What can hang from each mark
zabef: bedep
vasif: vopu
didap: bedep vopu
koliliv: bedep
kedaf: bedep
bedep: boto didap kedaf koliliv sefiv vopu zabef zalofit
sefiv: bedep
sevig: bedep
zalofit: bedep vopu
kere: bedep vopu
vopu: bedep boto kere reveg zalofit
mesupir: bedep
boto: bedep
reveg: vopu

In the rows, 128 means zero.
Known rows, with every way that one mark hangs from another
bedep{kedaf}: [141 102 176 134 136 145 119  97 139 130 135  98  90 126 159 180 142 158
 134 102 106 136 112 125 152 149 103 143 132 118 117 112 175 130 125  99
 132 116 118 134  99 116 157 152 162 159 121]
kere{vopu}: [142 118 187 149 144 151 128 108 128 134 143  94 110 118 166 172 164 158
 157 106 112 139 110 115 172 146 100 135 139 107 129 122 150 131 120 107
 134 119 126 128 102 102 140 145 156 173 132]
sevig{bedep{didap kedaf zabef zalofit{vopu}}}: [153  78 198 137  97 159  81  64 162 135 104  95  96 124 180 192 105 165
 143  60 110 165  81 159  96 158  99 136 142  95 144  63 229 124 179 106
 151  83 103 132  81 122 182 155 143 175 113]
koliliv{bedep{kedaf vopu zabef}}: [144  84 180 120 124 139  88  74 140 143 125  98  72 133 175 188 109 162
 146  82  95 161  88 128 116 168 114 143 125 123 136  89 196 127 146  97
 127  96 125 138  94 118 197 156 165 181 119]
zalofit{vopu}: [146 113 177 147 122 157 131 109 129 133 123  91  90 117 180 164 139 162
 159  90 123 137 110 113 165 146 100 132 147 100 128 110 156 117 123 101
 128 122 130 142 115 108 143 150 152 166 124]
vopu{boto}: [143 106 170 147 142 150 126  93 121 136 140 105  87 118 152 165 176 149
 141 105 115 126 112 121 167 155 111 149 139 107 124 114 135 130 105 101
 135 123 139 137 107 120 146 153 156 162 136]
zalofit{bedep}: [135 107 167 147 131 171 136 111 126 125 132 100  96 116 162 163 134 146
 143  95 112 141 102 120 155 139  99 144 138 111 129 118 159 114 123 104
 140 126 127 138 103 110 125 153 159 169 112]
bedep{didap}: [140  98 185 132 124 144 125 101 131 132 132  94  84 121 165 169 147 159
 138 100 110 137 112 128 154 154  97 140 129 121 124 109 167 130 134 101
 135 112 112 135 102 109 156 146 157 164 127]
zabef{bedep{boto kedaf sefiv}}: [150  81 191 119 133 134 103  92 116 120 127  94  68 161 151 160 118 176
 141  79 117 156  81 110 107 175 113 149 134 128 113  94 183 138 122  91
 157 121 108 132 104 122 175 163 163 168 119]
kedaf{bedep{boto zabef}}: [135  98 188 123 134 157  99  91 139 122 126  86  84 132 166 149 130 156
 150  88 108 139  91 127 110 158 103 144 134 124 130 112 164 138 122 104
 134 119 104 135 110 123 181 159 143 176 121]
kere{bedep vopu{reveg}}: [138 108 188 157 150 184 116 106 118 135 133  99 128 115 164 165 172 151
 157 107 122 158 106 120 171 141 115 152 125  95 140 127 139 130 113  96
 159 111 129 110 107  88 163 157 139 186 137]
bedep{koliliv sefiv zabef}: [143  84 181 124 112 148  92  83 132 123 131 100  58 140 174 170 126 165
 154  75 128 158  90 136 130 181 111 157 131 138 131 100 167 130 147 111
 137 106 118 148 122 105 181 153 165 193 123]
reveg{vopu{bedep{boto} zalofit}}: [158  94 191 156 127 160 116  91 119 128 129  77 111 129 145 165 133 161
 161 115 109 167  91 117 133 169 101 160 160  99 110 105 144 112 108  92
 155 136 138 125 109 112 161 159 140 163 156]
kedaf{bedep}: [139 120 170 134 144 158 119 107 133 126 139  86 101 129 172 158 152 152
 153 108 102 126 116 113 157 145  95 143 140 117 122 117 146 126 108 105
 127 121 120 134 108 124 158 159 149 175 118]
kere{bedep vopu}: [125 113 180 151 154 161 118 108 133 139 143  95 126 112 167 164 170 152
 163 105 110 147 107 107 177 144 109 144 132 107 135 130 156 133 124 108
 143 123 121 114 105  85 148 140 146 183 123]
didap{bedep vopu{kere}}: [151 131 177 162 139 156 113 102 113 148 133  89  81 126 148 156 156 150
 147 130  97 151  99 116 165 137 117 164 133 113 109 116 128 125  94  79
 128 131 132 130  95 117 148 151 150 187 147]
didap{bedep{zalofit}}: [143 134 172 143 137 159 112 102 133 138 149  88  92 127 150 168 116 155
 152 104  92 142 107 120 136 139 101 158 135 118 114 104 145 118 114  94
 147 134 128 130  93 122 145 164 160 163 133]
vasif{vopu{bedep kere zalofit}}: [181  96 173 166 131 179 131  96 105 152 130  87 132 131 133 170 150 147
 167 124 117 148 113 124 180 149 111 162 165  75 108 125 124 110  80  92
 148 110 159 113 105 118 166 160 133 164 142]
zabef{bedep{boto didap{vopu{kere}}}}: [164  89 205 143 124 148 105  98  97 144 122  99  83 139 149 140 154 170
 141 102 111 163  82 122 128 166 122 157 130 121 116 106 157 142 115  80
 145 119 110 125  90 116 172 144 144 180 147]
didap{bedep{kedaf} vopu}: [141 129 175 148 139 137 102  97 141 138 134  81  75 128 148 170 127 155
 134 122  81 153  98 112 145 135 102 149 123 127 102 100 155 129 104  66
 130 133 112 135  88 121 158 154 161 174 137]
vasif{vopu{bedep{sefiv} boto kere}}: [168  80 176 151 135 162 112  75  97 140 119  99  88 142 139 166 172 153
 165 103 131 152  96 126 160 162 123 161 154  74 111 108 120 119  83  92
 158 107 156 119 109 126 181 168 135 181 137]
kedaf{bedep{koliliv vopu{boto kere} zalofit}}: [160  92 190 135 121 174  58  68 115 130 140 114  89 141 173 140 152 168
 162  84 115 163  88 157 112 175 139 175 145  87 133  93 144 124 132 122
 152 106 129 130  96 120 189 162 122 210 149]
sefiv{bedep{boto didap kedaf}}: [130  72 191 122 115 134  93  82 143 118 116  93  83 148 147 155 123 175
 119  84 108 162  72 143 113 159  94 129 124 113 127  86 197 135 145  95
 145  98  86 132  86 114 171 169 152 177 143]
vasif{vopu{boto reveg}}: [162  99 178 155 139 171 123  87 107 138 121 103 103 117 147 164 176 139
 148 103 129 143 107 122 173 134 108 139 141  86 117 116 110 128  87  82
 146 105 157 134 101 136 169 179 156 158 144]
boto{bedep{zabef}}: [127 103 175 134 135 170 130 108 119 131 130  97  76 112 164 174 129 172
 136  95 102 140 120 126 153 161 106 159 133 141 132 106 164 113 124  92
 143 124 134 135 108 119 161 157 154 176 123]
didap{vopu{kere}}: [153 115 177 163 132 158 116 104 113 143 129 104  95 118 157 158 172 152
 148 125 109 144 102 127 172 144 114 158 135 112 116 123 143 132 112  93
 121 116 134 134  94 113 152 145 150 182 146]
vopu{bedep{sefiv} reveg zalofit}: [179  96 168 167 120 178 122  92 109 127 127  91  98 150 138 183 125 157
 152 122 127 159 105 135 145 162 110 179 140  92 118  94 130 112  87  81
 174 110 150 127 121 106 178 177 137 180 154]
mesupir{bedep{didap sefiv vopu zalofit}}: [163  74 188 117 109 144  71  72 148 120 118  96  72 148 174 174 111 171
 147  78  97 183  75 157 102 160  95 149 144 119 122  65 189 135 168 124
 161  97 110 139  84 104 189 164 150 202 145]
zabef{bedep{didap{vopu}}}: [157 106 187 135 133 141 112 109 116 141 135  89  94 129 160 167 148 165
 144 108  94 150 101 107 153 155 102 151 126 140 112 101 156 138 113  74
 131 122 117 135  90 116 162 145 162 174 134]
mesupir{bedep}: [163 112 166 138 143 153 128 103 138 135 137  88 102 130 162 168 158 140
 144 104 100 145 112 125 169 140  89 129 156 119 123 108 145 133 114 115
 130 121 133 132 102 115 148 163 154 171 132]
bedep{didap kedaf koliliv vopu{kere} zalofit}: [158  65 210 121  95 155  57  65 131 131 126 114  72 142 174 164 117 185
 139  74 116 180  84 177  94 177 131 169 128 105 131  85 205 126 178 117
 157  87  99 126  81 101 199 148 136 195 144]
kedaf{bedep{didap sefiv}}: [134  89 183 119 128 144  99  89 135 114 124  85  67 144 174 163 136 169
 147  93 109 142  99 126 127 164  95 147 130 118 121  95 170 127 132 105
 145 108  97 137 111 118 180 157 146 191 116]
zabef{bedep{sefiv}}: [154 102 172 129 143 147 123 111 107 125 139  92  84 145 163 171 139 167
 154  94 115 144 103 100 152 170 104 158 137 134 114 103 152 130 112  94
 140 121 135 137 114 118 158 160 169 175 116]
reveg{vopu{bedep{boto} kere}}: [157  89 203 147 133 164 114  89 102 129 121  88  97 130 160 155 165 160
 160 109 121 168  88 129 132 168 118 159 151  90 115 117 146 117 112 103
 151 128 138 115 104 112 167 156 131 177 147]
boto{bedep{koliliv sefiv vopu zabef}}: [132  78 184 118 106 161  81  85 119 121 116 106  38 141 186 159  97 198
 149  76 115 178  90 141 116 186 119 167 131 149 136  81 176 115 158 104
 153 108 122 149 120 102 195 159 162 219 134]
sevig{bedep{boto didap{vopu} koliliv sefiv}}: [146  85 191 151  91 131  70  67 134 143 104  97  55 165 168 127 126 169
 148  95 117 179  59 135 108 155 101 129 139 134 133  71 177 136 162 104
 146  99  88 151 104 114 174 153 174 208 147]
koliliv{bedep{boto zabef zalofit}}: [145  96 184 133 124 150  99  81 133 149 135  99  84 135 156 161  99 155
 155  71 102 152  80 126  93 158 111 144 137 121 139  97 172 126 143 103
 147 113 126 136  92 126 175 163 163 164 131]

Rows
[157  67 183 139 114 144  87  60 126 149 129 100  72 125 150 185 126 163
 149  88 100 165  88 137 121 188 121 164 135  99 143  75 169 126 131  93
 147  96 135 137  99 113 196 150 148 183 148] : koliliv{bedep{didap vopu{boto zalofit} zabef}}
[152 107 181 153 121 162 110  89 128 134 135 107  96 113 164 166 143 159
 158  76 121 142 100 130 137 154 114 151 148  82 128  92 149 116 125 101
 150 123 140 139  98 119 147 159 141 163 139] : bedep{zalofit{vopu{boto}}}
[163  87 180 142 126 166 107  83 119 122 118  93  80 155 153 189 128 164
 137 107 125 161  99 143 124 159 111 164 127 101 116  92 158 118 104  78
 172 104 128 125 109 111 194 180 142 180 135] : vopu{bedep{kedaf sefiv} reveg}
[140  94 172 137 126 130 112  86 117 141 123  97  60 157 159 146 117 162
 155  87 116 151  83 102 120 160 106 133 142 121 131  97 157 123 126 101
 144 117 123 140 116 120 165 164 176 178 129] : koliliv{bedep{boto sefiv}}
[156  96 192 147 119 165 105  89 113 127 115 104  76 139 165 143 133 166
 142 105 127 167  84 140 120 146 113 145 125 109 129 104 149 136 127  96
 146 107 122 144 103 110 180 168 157 181 157] : bedep{boto vopu{reveg}}
[170  92 180 176 113 166 101  77 113 148 112 102 107 147 150 136 142 157
 154 120 124 167  79 143 135 158 119 151 158  87 137  93 169 131 135 124
 140  95 135 134 100 118 162 154 146 193 156] : sevig{bedep{boto vopu{kere zalofit}}}
[178 107 182 150 127 190 116  93 115 143 126  92 130 134 149 173 126 149
 164 105 116 155 107 135 143 125 101 152 143  91 109 108 123 111  96  81
 166 105 154 120  91 128 182 186 145 158 143] : vasif{vopu{bedep{zalofit} reveg}}
[144  90 190 131 104 149  79  80 129 125 133 107  63 158 161 137 101 173
 156  71 126 165  74 140  92 168 112 153 140 128 126  92 166 127 158 116
 164 116 106 145 108 110 167 165 164 183 143] : bedep{boto koliliv sefiv zalofit}
[134  63 204 120 109 136  95  76 134 116 111  95  43 139 160 164 117 172
 138  72 125 161  71 143  92 178 104 148 121 130 131  91 192 141 155 103
 153 105  90 142 106 108 187 150 157 180 131] : bedep{boto didap sefiv zabef}
[130 104 169 138 128 166 114 103 118 122 128 106  73 131 161 165 104 183
 144  90 103 149 109 128 131 159 104 168 139 133 119  88 168 104 139  99
 169 124 133 137 102 122 155 169 158 183 133] : boto{bedep{sefiv zalofit}}
[130  83 191 132 108 157  79  84 131 121 111 104  55 122 161 179  95 191
 136  83  89 170  82 148 100 170 105 175 118 147 121  70 192 118 160  79
 168 110 109 141  83 117 187 159 151 197 144] : boto{bedep{didap{vopu} sefiv zabef zalofit}}
[143  84 190 124 121 143  84  68 145 143 133 100  81 137 152 173  89 159
 144  63  97 158  76 135  77 163 115 146 131 119 136  89 198 126 150  98
 153 107 115 129  85 129 187 167 159 159 126] : koliliv{bedep{boto kedaf zabef zalofit}}
[156  74 201 137  94 198  96  82 129 112 105 105  76 122 178 177 100 159
 140  48 138 184  78 155 107 160 124 151 137  87 149  93 187 109 145  84
 167 102 119 140 108 104 176 169 133 187 114] : zalofit{bedep{kedaf koliliv zabef} vopu{reveg}}
[161  80 195 121 121 140  82  75 162 129 114  88  78 122 158 193 139 150
 124  90  82 171  81 151 123 153  94 138 133 131 121  83 195 147 141  88
 136 101  97 134  75 114 195 153 143 182 135] : mesupir{bedep{didap{vopu} kedaf zabef}}
[166  74 178 144 113 153 111  83 124 136 119  80  97 146 139 180 116 164
 162 107 114 160 100 126 147 160  93 154 149  96 105  94 151 115 105  84
 163 104 128 124 107 114 184 163 147 171 137] : vasif{vopu{bedep{didap sefiv} zalofit}}
[143  86 188 148 101 165  90  91 124 137 123  99  69 120 154 165 106 184
 137  97  94 171 101 142 134 176 114 172 136 144 130  84 167 112 138  74
 155 116 112 140 103 108 179 147 146 197 156] : boto{bedep{didap{vopu{zalofit}} koliliv zabef}}
[159  86 211 128 106 189  81  81 137 113 110  92  94 119 184 179 112 168
 153  62 120 163  91 158  91 156 108 157 131  87 140  82 177 120 141  92
 167  93 111 131  96 120 204 174 115 183 129] : kedaf{bedep{didap zabef zalofit{vopu{reveg}}}}
[171  93 174 149 126 171 120  91 130 145 130  79 124 123 138 188 122 146
 167 108 107 148 106 124 159 154  99 155 152 100 111 112 139 118  92  85
 143 113 151 124 103 119 181 163 146 158 133] : vasif{vopu{bedep{zabef} zalofit}}
[154  79 199 130 103 161  67  62 143 128 131 111  74 122 169 179 117 169
 148  43 125 167  82 157  97 180 128 157 142  93 139  79 184 122 152  99
 157 109 119 138  97 118 185 158 133 175 131] : bedep{kedaf koliliv zabef zalofit{vopu{boto}}}
[152  80 187 132 127 145 106  73 130 138 132  95  80 134 142 187 152 163
 126 100 109 147 107 142 130 167 113 159 128  95 124  90 166 124 105  81
 164 113 114 118  97 112 184 155 133 164 133] : vopu{bedep{didap kedaf} boto}
[195  86 191 143 116 186  92  83 106 135 120 108  88 146 176 150 161 153
 149  98 128 188  92 163 146 157 124 153 152  98 136  99 136 129 125 120
 151  94 144 130 107 104 189 173 130 215 159] : mesupir{bedep{koliliv vopu{kere reveg}}}
[156  98 185 162 125 167 125  91 102 139 123 108  85 114 164 160 181 157
 155  88 138 141 104 129 166 164 129 153 154  67 132 112 140 119 106 102
 139 116 147 132 111 115 148 149 126 176 137] : zalofit{vopu{boto kere}}
[158  82 191 135 111 154  88  76 116 152 128 110  83 137 173 166 122 171
 155  86 103 167  89 145 114 167 122 159 134  97 138  89 182 118 155 114
 151  91 129 126  83 111 185 151 147 188 141] : koliliv{bedep{didap vopu{kere} zalofit}}
[146  63 204 136 103 163  90  79 137 107 126  91  90 117 161 182 113 164
 138  72 107 187  81 143 118 179 108 158 153  98 124  91 198 106 160  97
 165 117 107 131  96 105 158 149 144 179 127] : reveg{vopu{zalofit{bedep{didap kedaf koliliv}}}}
[172  81 176 127 113 152  56  59 136 125 134 111  68 155 169 154 131 164
 158  71 111 189  70 156 107 173 116 156 157 110 130  66 151 131 150 128
 162 106 131 144  99 110 186 172 148 212 157] : mesupir{bedep{koliliv sefiv vopu{boto} zalofit}}
[154 109 178 151 108 158  88  77 135 150 131 104 101 153 166 130 118 156
 156  84 117 159  82 139 112 145 104 133 154 121 141  87 165 126 158 126
 148 108 116 139  99 123 154 165 170 178 137] : sevig{bedep{boto koliliv zalofit}}
[167 111 172 179 127 163 116 102 114 143 132 102 110 119 138 165 160 150
 149 133 108 146 102 130 175 154 116 170 145 100 113 119 140 125 103  91
 128 116 142 133  95 113 148 143 141 179 160] : didap{vopu{kere zalofit}}
[167 119 162 174 127 161 119 105 126 149 138  88 117 130 137 173 131 151
 155 141  92 150 107 119 165 146 102 167 143 110 111 107 130 117  87  76
 140 130 139 132 101 106 158 151 145 175 157] : didap{vopu{bedep zalofit}}
[137  60 187 131 103 159  91  81 124 116 107  97  50 129 160 182  90 199
 139  88 103 175  92 151 111 192 111 180 130 132 130  69 196 114 152  92
 169 103 116 142 107 102 195 153 145 205 145] : boto{bedep{didap sefiv vopu{zalofit} zabef}}
[149  65 206 111 122 129  95  83 120 118 120  92  56 160 152 163 113 186
 132  73 117 163  78 122  92 182 110 148 126 129 116  83 198 140 136  86
 165 113  90 128  99 116 186 159 157 170 119] : zabef{bedep{boto didap kedaf sefiv}}
[160  85 182 140 105 161  85  84 134 133 136  99  86 130 166 169 112 165
 158  93 114 171  93 146 133 180 117 167 138 125 135  98 166 128 146 110
 132 104 127 148 111 100 183 147 154 193 146] : bedep{koliliv vopu{zalofit} zabef}
[143 105 166 134 115 163  88  96 135 130 148 100 112 144 164 154 121 165
 151  82 107 160  86 142 141 154  98 149 139 121 132  94 152 118 146 115
 138 104 125 137  94 115 153 175 161 191 148] : sefiv{bedep{koliliv zalofit}}
[132  87 189 124 105 159  96  94 114 135 121 103  54 134 185 147 110 200
 138  88 106 170 110 138 134 170 112 152 132 139 136  86 173 109 155 101
 154 114 110 140 108  99 178 150 157 204 141] : boto{bedep{didap koliliv vopu}}
[142  81 174 149 140 169 121  85  85 132 111 112  70 126 145 152 166 170
 148  93 125 149 104 122 169 164 123 161 155  93 115 104 131 108  98  90
 162 112 157 128 108 136 167 171 145 188 137] : vasif{vopu{boto{bedep{sefiv}} kere}}
[169  87 187 158 128 179 106  81  92 133 122 120  83 124 157 160 185 157
 142 112 136 160  95 154 151 163 139 171 130  76 131 107 129 130 107  98
 151  97 154 131 101 116 181 163 133 192 162] : bedep{vopu{boto kere reveg}}
[130 105 175 135 133 166 113  98 129 129 134 105  89 122 155 174 106 179
 129  91  91 142 116 135 127 152 107 161 135 127 120  92 186 106 137  91
 164 123 124 126  87 125 160 165 151 165 129] : boto{bedep{kedaf zalofit}}
[136  77 187 127 115 124 104  77 121 139 116  95  46 156 159 149 114 169
 145  79 115 158  81 115 105 166 104 132 134 120 133  86 174 125 142  99
 155 108 105 140 112 114 176 157 170 179 130] : koliliv{bedep{boto didap sefiv}}
[147  80 183 135 110 140  80  64 152 129 115  99  83 150 164 181 113 164
 135  81 108 160  81 151 103 157  96 144 136 112 129  63 218 128 175 112
 162  86 100 131  83 126 178 162 163 179 120] : sevig{bedep{didap kedaf sefiv zalofit}}
[177  74 186 169 120 217 124  87 102 125 109 103 122 108 135 177 136 133
 152  91 133 170  85 148 153 147 120 169 151  64 128 120 146 115 104  87
 162  93 161 125  95 124 168 173 129 172 135] : vasif{vopu{kere reveg zalofit{bedep{zabef}}}}
[147 104 170 133 133 143 102  86 138 148 145 101  97 136 159 183 109 155
 146  85  90 144 103 121 122 150 107 144 136 112 126  94 181 113 137  98
 145 109 129 128  86 128 167 165 165 158 122] : koliliv{bedep{kedaf zalofit}}
[159  93 201 145 112 161  81  79 139 128 118 106  91 126 150 183 124 163
 123 101  99 168  87 157 109 140 107 158 111 112 116  86 179 133 143  71
 162  96 104 132  69 119 190 166 145 170 156] : bedep{didap{vopu{reveg}} kedaf zalofit}
